In the rows, zero is written as 128.
Known rows, with every step that occurs:
X > Q > J > R: [105 168 103  85 159 140 180  84 157 139  97 120 101 155 142 105 160 131
 114 124 132 116 149 121 133 105  93  77 108 186 113 115 121]
K > R > X: [142 155 101 131 189 110 233 154 132 103  83  80 111 137 124 111 147 113
 140 130 104 121 117 102 135  99 136 100 133 144 113 103 124]
Q > J > B: [110 129 111  83 173 148 184  92 133 151 105 107  98 152 115 100 146 117
 127 132 103 140 132 148 125 104 122  88 105 175  99 129 116]
X > Q: [104 148 101  91 158 119 204 115 146 125  74 106 103 148 140 111 152 137
 121 122 126 122 141 119 127 103 110  91 125 129 122 106 113]
Q > J: [112 140 114  95 173 127 167  94 142 150 104  91 103 142 125  99 155 122
 132 136 115 116 131 132 129 109 107  87 103 169 107 132 125]
J > R > X: [139 169  88 119 173 138 161 121 147 120  88 116  96 155 138 138 133 133
 131 126 111 120 144 111 143 104 112  72 127 163  99  94 141]
K > R > X > H: [130 155 115 132 185  94 252 137 138 110  90  86 115 126 127 116 146 121
 135 131 113 117 116 104 137  95 140 103 117 127 111 102 136]
B > J > U > X: [143 161  98  89 175 119 215 111 123 111  99  65 108 133 127 138 139 132
 142 142 111 110 172 148 127 101 138  80 145  90  95  90 123]
X > B > J > R: [123 205 107 114 165 122 173  58 158 128  95  98 104 140 138 162  99 144
 138 127  94 125 160 115 142 117 142  69 120  91  92  74 131]
U > X > B: [116 177  90  97 155 116 185 113 147 133 105  90  95 144 143 121 104 126
 147 130 106 126 186 111 141 110 136  80 125 121 108  99 142]
H > X > Q > J > R: [ 95 168 120 100 164 132 210 110 151 128  84 116 115 145 139 114 141 132
 116 128 129 132 139 139 128  97 108  88 118 147 102 126 123]
K > R: [129 149 102 113 178 112 226 162 138 113  86  89 116 136 127 107 138 117
 139 131  98 116 120 118 125 103 139  96 125 132 103 111 134]
H > X > Q: [ 96 155 120 106 163 116 232 131 142 117  66 107 120 140 136 119 137 137
 120 126 125 135 131 136 125  96 122  97 130 102 108 117 116]
Q > J > B > X: [110 128 110  77 171 154 190 111 135 154 113 102 101 146 114 113 163 132
 125 132 108 137 152 156 133 100 128  83  93 174 103 126 115]
Z > X > B: [114 177 117 107 165 106 141 139 148 139  91 115  96 139 108 126 136 128
 148 127  85 132 134  79 124 128 138  98 125 111 104  99 143]
U > X: [122 146  85  84 161 123 195 149 129 131  97  90  99 145 140 112 130 121
 143 131 114 112 175 132 133 106 121  81 124 146 109 111 141]
U > X > Z: [127 153  83  80 159 119 191 137 127 129 110  82  97 152 157 114 124 118
 140 128 114 113 178 116 126  91 117  84 112 127 126 107 125]
U > X > Q > J > B: [107 148  90  64 156 143 217 115 131 138 104 104  93 154 138  95 147 114
 125 126 125 126 179 138 132  97 109  84 118 186 120 118 120]
B > J > R > P: [131 193 100  87 174 131 200  93 134 124  75  90 112 139 140 163 134 126
 132 133 100 100 143 127 127  96 113  64 120 114  86  86 130]
B > X > Q: [104 145  99  79 158 130 211 146 149 131  92  98 108 137 137 133 175 159
 122 123 132 117 168 133 141 100 123  84 105 123 124 102 113]
U > X > B > J > R: [125 200  88  96 159 125 191  88 143 123 108  88  98 142 148 147  96 130
 144 128 103 116 195 122 145 111 135  66 123 123  98  81 143]
P > L: [142 159  93 114 181  92 179 129 140 151  93  87  99 125 135 139 133 112
 122 129  97 131 143 127 126 106 126  90 116 139 113 114 145]
J > Q > X: [137 134  98  81 168 115 166 132 126 139  64 143 101 156 132 135 112 138
 125 127 109 112 132 123 132  92  95  75 125  85 100 122 134]
K > R > X > Q > J: [129 161 106 120 186 113 238 127 136 108  87  80 110 139 126  99 164 111
 130 128 121 121 118  98 136  96 120 100 127 170 125 110 115]
Q > X > B > J: [111 202 117 100 169 106 197 105 141 120  79 116 104 129 122 140 110 134
 133 134  89 130 140 120 139 123 123  95 116  85 109  96 121]
R > K: [109 114 101 100 164 118 200 123 156 125 112 108  91 138 146 101 125 140
 130 128 116 144 140 126 129 105 132  93 117 110 111 115 117]
R > X > B > J: [135 186 108 134 182 105 193  66 137 117  82  68 102 134 127 155 124 135
 142 127 107 133 138  93 148 110 139  85 136  90 115  79 110]
Z > X > Q > J: [108 155 117  81 167 124 163 141 137 141  90 116  98 141 112  98 184 118
 130 126 114 120 125  95 117 120 100 100 112 174 121 120 127]
B > J: [128 155 110  97 178 121 205  98 126 122  79  73 113 130 129 146 136 134
 134 130 104 111 135 144 128 111 127  79 120 101 103  93 115]
K > R > X > L: [138 144 118 126 188  95 202 136 132 110  73  76 109 140 118 109 137 114
 143 128 109 126 105 105 134 104 134 101 133 123 120 103 119]
Q > J > U > X: [124 142 104  87 169 127 178 111 141 141 125  82  99 145 123  92 160 119
 139 147 125 114 168 134 126  99 115  87 127 162  99 127 134]
B > J > R: [133 174  99  98 173 139 189  92 136 119  86  95 110 140 139 158 124 139
 130 127 100 108 149 142 134 111 121  64 118 124  90  86 131]
X > U: [101 128  99 111 162 124 180 154 148 130  79  99  87 131 131 123 139 121
 147 126  94 104 142 134 127 124 123  97 130 129  93  99 125]
Z > X: [123 147 112  95 169 117 153 176 132 135  83 114  99 139 106 116 160 122
 144 128  92 120 121 100 116 124 121  98 121 136 106 113 143]

Rows:
[124 156 107 110 178 118 198  90 140 122  93  85  97 146 128 108 176 128
 126 133 140 128 140 100 136  96 107  95 140 154 127 108 104] -> R > X > Q > J > U
[125 189 114 116 170 104 186  60 151 124 100  77 107 133 123 148 115 145
 144 138  98 130 157 113 134 107 157  85 143  52  93  79 119] -> X > B > J > U
[118 159 104  95 169 146 150  93 153 149 112 114 100 153 135 109 142 125
 127 133 114 115 146 132 135 109 101  74 101 195  93 125 141] -> Q > J > R
[105 185 130 125 171 107 218  90 141 120  76  85 121 129 129 152  99 141
 137 131 103 141 139 132 133 106 150  89 130  55  93  98 121] -> H > X > B > J
[101 174 125 125 166 105 200 110 153 126  80  99 116 136 129 131 105 140
 138 131 104 146 139 121 132 103 147  94 129  68  93 109 129] -> H > X > B
[121 185  90  88 162 134 170 129 151 136  80 118 105 152 143 141 135 122
 133 135 102 105 144 107 126  89 107  68 120 146  83 101 150] -> J > R > P
[123 170 104  99 178 102 235 161 138 118  75  80 120 133 129 113 149 102
 141 139  96 106 115  99 118  81 128  97 124 125  98 109 134] -> K > R > P
[131 177 110 108 168 107 175  49 141 138  82  91 107 142 135 166  91 145
 138 125 101 120 152 109 140 101 138  66 131  43  96  84 120] -> X > B > J > Q
[109 179  87  62 154 136 206 112 142 140 103 103  98 152 153 108 153 109
 127 130 131 105 183 114 132  90  89  73 113 195 113 113 135] -> U > X > Q > J > R > P
[121 131  95  75 164 147 203 141 130 135 105 106 101 151 131 135 149 143
 125 123  98 146 162 145 128  84 147  85 102 107 114 102 104] -> J > B > X > Z
[117 191 114 116 169 110 186  61 147 128  90  79 107 132 130 152 105 141
 142 129  96 127 150 112 139 116 146  81 123  72 102  82 117] -> X > B > J
[101 151 111  83 162 127 194  86 148 140  92 102 103 146 136  98 167 128
 118 127 134 120 138 121 129 105  97  90 111 169 123 123 108] -> X > Q > J
[106 117 125  74 171 144 167  93 136 159 107 102  99 149 108 109 153 133
 127 130 112 143 143 161 132 106 126  84  92 158 109 127 111] -> Q > J > B > X > L
[114 188 100  83 166 119 188  83 155 154  95 109 101 144 147 124 162 112
 109 129 124 116 150 109 127  91  88  80 106 190 114 117 130] -> X > Q > J > R > P > L
[134 192  92 132 168 130 152  92 160 123  94 117  94 156 141 146 114 139
 136 124 103 131 156  91 149 107 126  72 130 141  97  84 141] -> J > R > X > B
[116 154 118  82 167 119 164 142 142 137  97 117  97 142 106  97 190 120
 132 133 116 122 133  97 113 116 108 103 125 159 115 118 126] -> Z > X > Q > J > U
[120 167 115 111 173 132 170  74 150 147 115 112  99 144 136 122 150 129
 124 133 127 118 142 121 143 107 102  75  94 189 100 116 143] -> Q > J > R > X > H
[ 94 134 120 122 166 120 215 164 143 121  71 102 105 127 130 127 127 124
 142 128 102 123 135 147 124 113 131 102 136 103  85 111 125] -> H > X > U
[143 177  86 116 171 135 158 115 146 120  98 110  96 160 153 140 131 131
 129 124 111 121 149  95 138  91 112  74 120 146 111  92 128] -> J > R > X > Z
[102 122 109  83 168 156 191 123 139 153 114 103  93 140 114 115 166 126
 132 130 102 129 158 160 132 110 127  87 100 172  98 119 113] -> Q > J > B > X > U
[114 187 129 124 172 103 216  88 145 115  83  83 121 128 123 147 107 144
 138 139 103 142 146 132 129  99 157  92 145  41  85  95 119] -> H > X > B > J > U
[125 188 102  90 176 123 161  94 150 165 108 100 102 141 138 127 150 103
 122 139 108 109 145 114 127  94  94  73 100 197  95 124 148] -> Q > J > R > P > L
[116 214 111 101 166 116 180 103 149 120  83 131 102 137 128 148 102 135
 131 132  87 128 147 122 142 124 120  85 114 101 101  91 131] -> Q > X > B > J > R
[113 154 119 107 169 113 206 135 134 121  86  93 121 144 145 126 124 130
 130 130 112 135 128 125 118  83 129  97 116  76 111 118 113] -> H > X > Z
[117 123  96  80 165 153 209 153 131 134  93 115 100 148 116 132 148 145
 128 125  96 146 160 159 132  97 149  83 110 125 100 105 118] -> J > B > X
[121 131 107  79 159 106 161 122 130 139  83  86  97 148 133 105 112 121
 145 128 119 119 162 138 132 113 119  84 120 127 117 112 134] -> U > X > L
[144 154 106  81 178 121 196 101 112 127  63 109 111 140 129 162 112 137
 127 127 106 104 132 140 133  99 104  67 124  69 100 101 117] -> B > J > Q > X
